Each row was made from one small tree. The marks that hang from a mark follow it in brackets, in alphabetical order. Every link used is in the known rows. Write each row's tree.
Known rows
V{K{E}}: [-1.46 -1.12  0.67  1.77  0.13  0.63 -0.35 -0.44 -0.20 -1.32  1.24  0.73
 -2.46  0.84  1.60  1.76  0.80 -0.90 -1.35]
W{B{L} V{A K{E}}}: [-4.78 -5.85 -1.97  0.07 -1.41 -1.81 -1.24 -2.93 -1.62  0.40  0.29 -2.66
 -0.23  2.16 -1.59  3.71  0.13  1.30  0.23]
B{L W{V}}: [-1.41 -1.81 -0.59 -0.22 -1.55 -2.99  3.69 -0.58  0.28  1.59  1.87 -0.81
 -0.22  2.73 -1.17  1.55 -1.71  1.30  0.79]
E{K{V{A}}}: [-0.14 -0.03 -0.26 -1.45 -0.30 -0.86 -2.20  0.48  1.49  0.51  0.10 -1.80
  0.52 -0.19  2.67  0.35  2.73 -2.45 -0.63]
B{L{Y} W{V{K R}}}: [-3.57 -2.63  0.05  0.16 -1.63 -0.39  1.75  0.34  0.00  1.33  4.05 -1.85
 -1.05  4.36 -2.53  2.59 -1.79  1.60 -1.03]
Y{L}: [-0.06 -0.54 -0.86  0.84  1.05  0.66  1.87 -1.18 -0.19 -0.34  0.98 -0.30
  0.25 -1.61 -2.14 -0.05  1.51 -0.48 -1.24]
B{L{Y} W}: [-0.90 -2.23  1.07  0.44  0.66 -1.20  3.36 -0.48  1.33  0.90  3.11  0.33
 -0.19  2.73 -2.36 -0.17 -2.13  1.45 -0.58]
B{L W}: [ 0.06 -0.51  1.03 -0.06 -1.00 -2.43  4.58 -1.22  1.77  1.44  2.54  0.79
 -0.96  2.24 -0.64  0.93 -1.21  1.12 -0.03]
V{A K{E} R W{B}}: [-4.60 -3.08 -1.11  0.49 -4.40 -2.93 -1.28 -3.53  0.09  3.26  5.28 -1.58
 -4.68  2.22 -0.86  4.67  2.05 -1.19 -2.78]
K{E V{R}}: [ 0.47 -1.45 -0.09  0.50 -1.02 -2.47  1.32 -2.57  0.40 -1.43  3.32  0.50
 -2.08  2.76  1.58  1.13  2.86 -1.07  0.56]
L{Y}: [-1.13 -2.04  0.06  0.57  2.07  1.39 -1.46  0.99 -0.51 -0.72  0.67 -0.42
  0.94  0.68 -2.33 -1.25 -1.10  0.56 -0.70]
B{L W{V{A}}}: [-1.99 -2.61 -0.87 -0.08 -1.74 -3.41  2.87 -1.34  0.34  2.77  2.62 -1.74
 -1.62  2.40 -0.95  2.06 -1.41  0.69  0.03]
V{K R W{B{L}}}: [-3.55 -0.68 -0.03 -1.73 -4.94 -1.06  1.06 -2.12  0.93  2.17  3.54 -0.66
 -1.29  2.71 -2.40  4.24  0.96  0.35 -2.66]
E{K{V{A R W{B}}}}: [-1.48 -0.44 -1.11 -2.48 -2.79 -2.63 -2.11 -0.68  1.61  2.19  1.86 -2.36
  0.48  1.07  0.95  1.61  3.24 -2.26 -0.87]
Q{V{A R W{B{L}}}}: [-1.68 -2.70 -0.80 -0.45 -4.39 -3.42 -0.39 -1.83 -0.02  2.74  1.38 -0.89
 -0.28  2.21 -2.41  0.53  0.35 -0.06 -2.05]
Q{V{A K{E} R W}}: [-2.12 -2.14 -0.21  1.98 -4.02 -2.38 -1.32 -0.49 -0.46  1.82  2.86 -0.16
 -3.99  2.09  0.49  1.41  1.23 -2.49 -3.89]
Q{V{A K}}: [-0.68 -1.89  0.70  1.56 -1.26  0.49 -2.95  0.93 -1.63  0.37 -0.41 -0.53
 -1.25  0.64  1.50 -0.01  0.45 -1.52 -3.06]
V{A K R W}: [-3.75 -0.13 -0.17 -0.35 -4.97 -1.23 -0.87 -1.11  0.77  4.23  5.53 -1.92
 -5.48  1.38 -0.05  4.49  1.61 -2.46 -4.89]
B{W{V}}: [-1.07 -1.79 -1.28  0.40 -0.72 -2.51  0.81  0.85 -1.62  1.59  1.45 -1.31
 -0.60  2.08  0.30  0.70 -0.94 -0.04  1.44]
E{K{V{A R W}}}: [-1.01  0.61 -0.71 -2.03 -2.88 -2.30 -1.43  0.13  2.19  2.29  2.47 -1.98
 -0.98  0.68  1.61  1.54  3.04 -2.96 -1.77]

Which tree is each row?
[-3.34 -1.61 -2.40 -0.32 -2.84 -1.26 -2.16 -0.62 -0.92  2.35  1.59 -3.83
 -1.65  1.35 -0.74  2.72  0.41 -0.01  0.00] => W{V{A R}}
[-3.18 -2.47 -1.16  1.44 -2.50 -2.54 -0.32 -0.59 -1.09  2.68  4.42 -2.36
 -4.07  3.12  1.17  3.49  0.28 -0.63 -0.31] => B{W{V{A K{E} R}}}
[-1.27 -4.14 -1.28 -0.27 -2.64 -5.59  0.81 -4.56 -0.17  1.53  4.84 -0.47
 -2.99  2.85  0.04  2.08  3.23 -1.84 -0.49] => K{E V{A R W{B}}}
[-1.55 -2.19 -0.70 -1.56 -1.99 -3.22  2.27 -2.17  0.60  1.86  0.82  0.51
  1.04  1.10 -3.13  0.64 -0.26  0.56 -0.44] => V{W{B{L}}}
[-4.59 -5.69 -2.41  0.44 -0.74 -1.53 -3.54 -1.87 -3.18  0.40  0.07 -3.03
 -0.34  1.60 -0.50  3.08  0.60  0.33  0.73] => W{B V{A K{E}}}
[-3.92 -1.46 -0.45  1.21 -4.40 -2.50 -0.10 -2.30  1.07  3.62  6.10 -1.12
 -6.88  1.71  0.21  4.43  1.97 -2.56 -4.24] => V{A K{E} R W}
[-0.78 -2.81 -0.86  0.29 -2.78 -5.01  1.61 -3.57  0.68  1.77  5.50 -0.02
 -4.61  2.40  0.92  1.81  3.06 -3.03 -1.65] => K{E V{A R W}}
[-0.63 -3.19 -0.71 -0.79 -2.71 -4.95  3.24 -4.19  0.82  0.04  4.10  0.95
 -1.33  3.49 -0.82  1.67  2.55 -0.77  0.17] => K{E V{R W{B{L}}}}
[-1.66 -1.47 -0.04  0.06 -4.10 -1.01 -1.82  0.44 -1.73  0.80  0.79 -0.07
  0.24  2.53 -0.93  0.90  0.79 -0.55 -2.31] => Q{V{K R W{B}}}
[-0.52  0.21  0.87  1.05 -2.84  1.37 -2.31  1.40 -1.08 -0.55  0.30 -0.23
 -0.43  1.97  0.76  0.74  0.54 -0.40 -2.33] => Q{V{K R}}
[-4.60 -5.06 -1.34 -1.01 -0.15  0.77 -1.74 -0.49 -2.31 -0.93 -0.59 -2.53
  3.06  2.58 -3.70  2.25 -1.13  2.43  0.19] => W{B{L{Y}} V{K}}
[-0.37  1.42 -0.45 -2.08 -2.67 -1.59 -0.53  0.84  2.14  1.11  1.58 -1.11
  0.50  0.96  1.42  0.91  2.83 -2.63 -1.00] => E{K{V{R W}}}
[ 0.06 -4.23 -0.66 -0.46 -0.67 -5.17  3.34 -3.82  0.10 -0.62  2.47  1.89
 -0.55  2.52 -0.54  0.28  1.97 -1.29  0.24] => K{E V{W{B{L}}}}
[ 0.33 -2.64 -0.26 -2.29 -1.51 -3.70  2.54 -2.45 -0.31  0.40  1.60  0.76
  1.10  1.91 -0.95  0.36  1.59 -0.88 -0.43] => K{V{W{B{L}}}}
[-2.50 -2.39 -0.96  0.74 -1.35 -1.89 -0.69  0.42 -1.93  2.68  2.78 -2.26
 -2.58  2.01  1.19  2.30 -0.41 -0.95 -0.65] => B{W{V{A K}}}
[-0.05  1.72 -0.06 -1.87 -1.48 -0.14 -1.56  0.83  1.94 -0.16  0.64 -1.52
  1.17  0.88  2.09  0.88  2.97 -1.61  0.11] => E{K{V{R}}}
[ 0.60 -2.71 -0.39  0.44 -0.36 -4.46  2.74 -2.10 -0.08 -0.47  2.84  2.00
 -2.25  1.63  1.00 -0.22  2.26 -2.83 -0.56] => K{E V{W}}
[-0.81 -5.21 -0.90 -0.23 -1.23 -5.92  2.44 -4.62  0.12  0.92  3.36  0.74
 -2.21  2.17 -0.32  1.02  2.33 -1.77 -0.70] => K{E V{A W{B{L}}}}
[-3.61 -4.79 -2.46 -1.45 -1.46 -2.40 -1.00 -2.76 -1.43  1.39 -0.75 -3.27
  1.78  1.51 -2.93  2.17 -0.56  2.05  1.36] => W{B{L} V{A}}
[-5.24 -4.07 -1.37 -1.35 -1.99  1.01 -1.99 -1.04 -1.60 -0.32  0.89 -3.46
  2.23  3.55 -4.09  3.44 -0.65  2.93  0.12] => W{B{L{Y}} V{K R}}
[-1.02 -0.15  0.35  0.70 -4.04 -0.57 -0.94  1.42 -0.78  1.08  1.42  0.26
 -1.36  2.07 -0.04  0.69  0.66 -1.73 -3.45] => Q{V{K R W}}
